Known rows, with every way that one mark hangs from another:
golib[nilovo[gigar radir]]: [ 0.02  0.01 -0.14 -0.02 -0.09 -0.03  0.23  0.05 -0.20 -0.04  0.07  0.06
  0.01  0.00 -0.02 -0.10 -0.14  0.04  0.12 -0.01  0.03 -0.05 -0.17 -0.02
 -0.03]
radir[nilovo[gigar[vifup] golib[mopu]] tikel]: [ 0.09 -0.04 -0.02  0.00  0.16 -0.01 -0.06  0.17  0.09  0.00  0.04 -0.19
  0.11 -0.11 -0.46  0.28  0.03 -0.11 -0.13 -0.06  0.00  0.21  0.11 -0.15
 -0.02]
mopu[golib radir]: [ 0.01 -0.05 -0.36  0.01 -0.30  0.07 -0.31  0.12  0.10  0.04 -0.13  0.10
 -0.21 -0.06  0.31 -0.10 -0.28 -0.03 -0.10  0.05 -0.01 -0.24 -0.03 -0.03
 -0.08]
nilovo[gigar[mopu[golib]] radir[tikel]]: [-0.03 -0.09 -0.16  0.02 -0.23  0.04 -0.03  0.12 -0.08  0.06  0.02 -0.04
 -0.10 -0.16  0.08  0.04 -0.10  0.15  0.06  0.18  0.02 -0.36 -0.05 -0.09
 -0.02]
radir[nilovo]: [ 0.08  0.07 -0.23  0.04 -0.04  0.02 -0.18  0.10  0.18 -0.04  0.10 -0.07
 -0.08 -0.03 -0.45  0.04 -0.04  0.01  0.19  0.02 -0.04  0.14 -0.09  0.05
  0.03]
radir[nilovo[gigar[mopu vifup]] tikel]: [ 0.12  0.05 -0.02  0.07 -0.01  0.02 -0.16  0.15  0.14 -0.07  0.17 -0.20
  0.00 -0.07 -0.13  0.17  0.13 -0.01  0.07  0.02  0.07  0.09 -0.09 -0.03
  0.04]
mopu[gigar]: [-0.04  0.03 -0.03  0.06  0.01  0.02 -0.21 -0.03  0.13 -0.03  0.10  0.08
 -0.23  0.08 -0.47 -0.06  0.06  0.02 -0.10  0.00  0.03 -0.28  0.01 -0.06
  0.04]
radir[nilovo[golib]]: [ 0.07  0.01 -0.20 -0.01  0.02  0.01 -0.08  0.08  0.20 -0.03  0.01 -0.08
 -0.02 -0.07 -0.45  0.14 -0.08  0.00  0.04 -0.01 -0.08  0.27  0.01  0.00
  0.02]
nilovo[golib[mopu]]: [-0.09 -0.02 -0.04 -0.07  0.11 -0.01  0.12  0.05  0.01  0.16 -0.10 -0.06
  0.16 -0.14 -0.35  0.10 -0.16 -0.02 -0.10  0.01 -0.13  0.16  0.12  0.02
  0.00]
golib[nilovo[gigar radir[tikel]] vifup]: [ 0.01 -0.02 -0.12 -0.02 -0.16 -0.11  0.28 -0.03 -0.18 -0.05  0.04  0.10
  0.10  0.06 -0.15 -0.11 -0.06  0.03  0.14 -0.02  0.03 -0.22  0.09 -0.09
 -0.02]
vifup[gigar[mopu[radir[tikel]]] golib[nilovo]]: [-0.01  0.03  0.42  0.01  0.23 -0.03  0.07 -0.22 -0.16  0.06 -0.05 -0.06
 -0.01 -0.03  0.80 -0.05  0.04  0.06  0.15 -0.04  0.04  0.26 -0.23  0.18
 -0.01]
vifup[golib[nilovo]]: [-0.02  0.12  0.13 -0.04  0.20 -0.08  0.17 -0.09  0.07  0.01  0.04  0.05
 -0.02  0.15  0.10 -0.06 -0.16  0.08  0.01 -0.04 -0.06  0.23 -0.06  0.10
 -0.02]
mopu[golib radir[nilovo[gigar] tikel]]: [ 0.14 -0.11 -0.41  0.05 -0.26  0.10 -0.47  0.21  0.03  0.00 -0.06  0.01
 -0.31 -0.13  0.05  0.07 -0.28 -0.08 -0.02  0.02  0.06 -0.22 -0.04 -0.23
 -0.13]
radir[nilovo[gigar]]: [ 0.12  0.04 -0.13  0.06  0.02  0.02 -0.15  0.11  0.07 -0.07  0.19 -0.02
 -0.14  0.03 -0.48  0.11  0.10  0.01  0.07  0.03 -0.01  0.11 -0.12 -0.04
 -0.05]
vifup[gigar[mopu[radir[tikel]] nilovo] golib]: [-0.01  0.00  0.47  0.04  0.26 -0.02  0.04 -0.13 -0.08  0.00  0.01 -0.12
 -0.09  0.06  0.70 -0.07  0.04  0.06  0.00  0.07  0.09  0.22 -0.16  0.24
  0.05]
golib[mopu nilovo vifup[gigar]]: [-0.11  0.05  0.35 -0.03  0.26 -0.11  0.30 -0.30 -0.22  0.05 -0.09  0.10
  0.39  0.11  0.13 -0.17  0.29 -0.07  0.20 -0.11 -0.08  0.14  0.01  0.13
  0.04]
gigar[nilovo]: [-0.01  0.06 -0.04  0.02  0.04 -0.03  0.09  0.11  0.08 -0.06  0.09 -0.04
 -0.03  0.14 -0.09 -0.14 -0.23 -0.02 -0.02  0.07  0.04  0.07 -0.10  0.12
  0.12]
golib[nilovo[gigar[mopu[radir[tikel]]]] vifup]: [ 0.02  0.05  0.05 -0.01 -0.18 -0.03  0.19 -0.10 -0.23  0.01  0.05  0.13
  0.14  0.02  0.32 -0.09  0.07 -0.03  0.18 -0.04  0.06 -0.06 -0.01 -0.02
 -0.02]
nilovo[gigar golib[mopu vifup] radir[tikel]]: [-0.05 -0.16 -0.10 -0.07 -0.05 -0.06  0.25  0.06 -0.22  0.11 -0.06 -0.02
  0.14 -0.15 -0.57  0.13 -0.02  0.02 -0.12  0.07 -0.06 -0.21  0.35 -0.16
 -0.08]
mopu[golib[vifup] radir[nilovo]]: [ 0.06 -0.04 -0.34  0.03 -0.32  0.06 -0.30  0.00  0.16 -0.07 -0.10  0.16
 -0.14  0.06  0.14 -0.08  0.02 -0.05  0.04  0.00 -0.03 -0.15  0.10 -0.04
 -0.07]
radir[nilovo[gigar[mopu vifup] golib] tikel]: [ 0.11 -0.01  0.02  0.02  0.05  0.00 -0.06  0.13  0.16 -0.04  0.08 -0.20
  0.07 -0.12 -0.11  0.28  0.09 -0.03 -0.09 -0.01  0.03  0.22  0.01 -0.08
  0.03]

Rows:
[-0.07 -0.05  0.22 -0.03  0.12 -0.12  0.19 -0.18  0.11  0.04 -0.08  0.03
  0.19  0.02  0.08  0.06  0.23  0.05 -0.12  0.05 -0.11  0.10  0.14  0.14
  0.02]
nilovo[golib[vifup[gigar[mopu]]]]
[-0.09  0.14  0.24 -0.07  0.28 -0.03  0.22 -0.12 -0.07  0.10 -0.01  0.02
  0.12  0.09  0.04 -0.05 -0.10  0.04  0.09 -0.08 -0.10  0.31 -0.03  0.10
  0.00]
vifup[golib[mopu nilovo]]
[-0.07 -0.09 -0.04 -0.05 -0.07  0.03 -0.03 -0.06 -0.08  0.13 -0.12  0.06
  0.05 -0.12 -0.37  0.04 -0.02 -0.10 -0.14 -0.06 -0.02 -0.15  0.36 -0.13
 -0.02]
nilovo[golib[mopu[gigar radir[tikel]] vifup]]
[-0.03  0.02 -0.01 -0.02 -0.20 -0.05  0.32 -0.10 -0.23 -0.02  0.05  0.08
  0.18  0.01  0.13 -0.11  0.06  0.07  0.26  0.01  0.04 -0.17  0.03 -0.02
  0.03]
golib[nilovo[gigar[mopu] radir[tikel]] vifup]
[ 0.05  0.08  0.24  0.02  0.22 -0.12  0.10  0.05  0.19 -0.09  0.19  0.03
 -0.07  0.27  0.07  0.07  0.28  0.04 -0.43  0.04 -0.02  0.06  0.01  0.09
 -0.10]
nilovo[gigar[vifup[golib]]]
[ 0.09 -0.06 -0.21  0.07 -0.22  0.13 -0.57  0.09  0.28 -0.18 -0.08  0.04
 -0.30  0.06  0.15  0.00  0.05 -0.13 -0.23 -0.12  0.16 -0.32  0.07 -0.21
  0.01]
mopu[gigar[vifup] golib radir[nilovo tikel]]
[-0.03  0.07  0.07 -0.06  0.10  0.03  0.08 -0.03 -0.19  0.15 -0.06 -0.03
  0.01 -0.08  0.14 -0.06 -0.30 -0.02  0.13 -0.09 -0.01  0.19  0.01  0.02
 -0.04]
vifup[golib[mopu[radir[tikel]] nilovo]]
[-0.07  0.03 -0.01 -0.06  0.00  0.04  0.29  0.00 -0.38  0.07  0.00  0.03
  0.19 -0.08 -0.11 -0.09 -0.06 -0.02  0.22 -0.05 -0.01  0.04 -0.12 -0.02
 -0.01]
golib[mopu nilovo[gigar radir]]
[ 0.01  0.04  0.03 -0.02  0.14  0.06 -0.07 -0.01  0.19 -0.07  0.00 -0.07
  0.09  0.01 -0.43  0.15  0.23 -0.07 -0.08 -0.11 -0.04  0.25  0.09 -0.01
  0.07]
radir[nilovo[golib[mopu[gigar[vifup]]]]]
[ 0.04 -0.11 -0.30  0.03 -0.17 -0.03 -0.01  0.23 -0.12  0.04  0.11 -0.08
 -0.19 -0.16 -0.47  0.03 -0.22  0.08  0.00  0.14  0.05 -0.36  0.02 -0.12
 -0.06]
nilovo[gigar radir[tikel]]
[-0.07 -0.01  0.38  0.05  0.23 -0.03  0.04 -0.14  0.06 -0.06 -0.06 -0.02
  0.08  0.14  0.67 -0.12  0.15  0.05  0.00  0.10  0.00  0.09 -0.27  0.20
  0.13]
vifup[gigar[mopu[golib] nilovo]]
[ 0.12  0.10  0.10  0.04  0.17 -0.04 -0.05  0.05  0.22 -0.16  0.20 -0.04
 -0.08  0.21 -0.19  0.13  0.34  0.02 -0.15 -0.01 -0.01  0.24 -0.05  0.05
 -0.05]
radir[nilovo[gigar[vifup[golib]]]]
[-0.06 -0.08 -0.15 -0.07 -0.11 -0.01  0.06  0.02 -0.08  0.18 -0.15 -0.02
  0.14 -0.19 -0.26  0.05 -0.15 -0.08 -0.07 -0.01 -0.07 -0.01  0.34 -0.05
 -0.03]
nilovo[golib[mopu[radir[tikel]] vifup]]
[-0.01 -0.02  0.14 -0.03  0.05  0.00  0.16  0.01 -0.02  0.08  0.05  0.01
  0.05 -0.08  0.04  0.19  0.09  0.06 -0.18  0.09 -0.07  0.12 -0.01 -0.01
 -0.05]
nilovo[gigar[mopu] golib]
[ 0.06 -0.05 -0.25  0.06 -0.24  0.19 -0.55  0.01  0.13 -0.12 -0.07  0.17
 -0.40  0.05 -0.02 -0.04  0.04 -0.07 -0.07 -0.07  0.08 -0.29 -0.02 -0.20
 -0.05]
mopu[gigar golib radir[nilovo]]
[-0.10  0.04  0.06  0.00 -0.13  0.03  0.16  0.08  0.24 -0.17 -0.05 -0.15
  0.20  0.12  0.79 -0.15 -0.01  0.05 -0.07  0.09  0.11 -0.05 -0.07  0.19
  0.26]
gigar[mopu[golib] nilovo[radir[tikel]] vifup]
[-0.04 -0.06  0.16  0.06 -0.01  0.03 -0.17 -0.11  0.00  0.05 -0.10  0.00
 -0.04 -0.08  0.70 -0.07  0.16  0.04  0.03  0.09 -0.01 -0.06 -0.22  0.17
  0.00]
vifup[gigar[mopu[golib radir]]]
[-0.08 -0.07  0.04 -0.02  0.01 -0.12  0.14 -0.20  0.07 -0.11 -0.18  0.19
  0.13  0.21  0.39 -0.19  0.08  0.05  0.02  0.00 -0.08 -0.19 -0.01  0.04
  0.01]
mopu[golib[nilovo[radir] vifup[gigar]]]
[-0.10  0.03  0.19 -0.02  0.22  0.03  0.04 -0.04 -0.05  0.04  0.04 -0.05
 -0.11  0.08 -0.36 -0.05 -0.07  0.07 -0.03  0.01  0.02 -0.04  0.13 -0.01
  0.05]
vifup[golib[mopu[gigar[nilovo[radir[tikel]]]]]]
[-0.06  0.06 -0.01 -0.03 -0.08  0.15 -0.04 -0.08 -0.32  0.07 -0.06  0.09
  0.02 -0.09  0.00 -0.16 -0.07 -0.14  0.19 -0.19  0.08 -0.02 -0.08 -0.08
  0.03]
golib[mopu[gigar radir] nilovo]
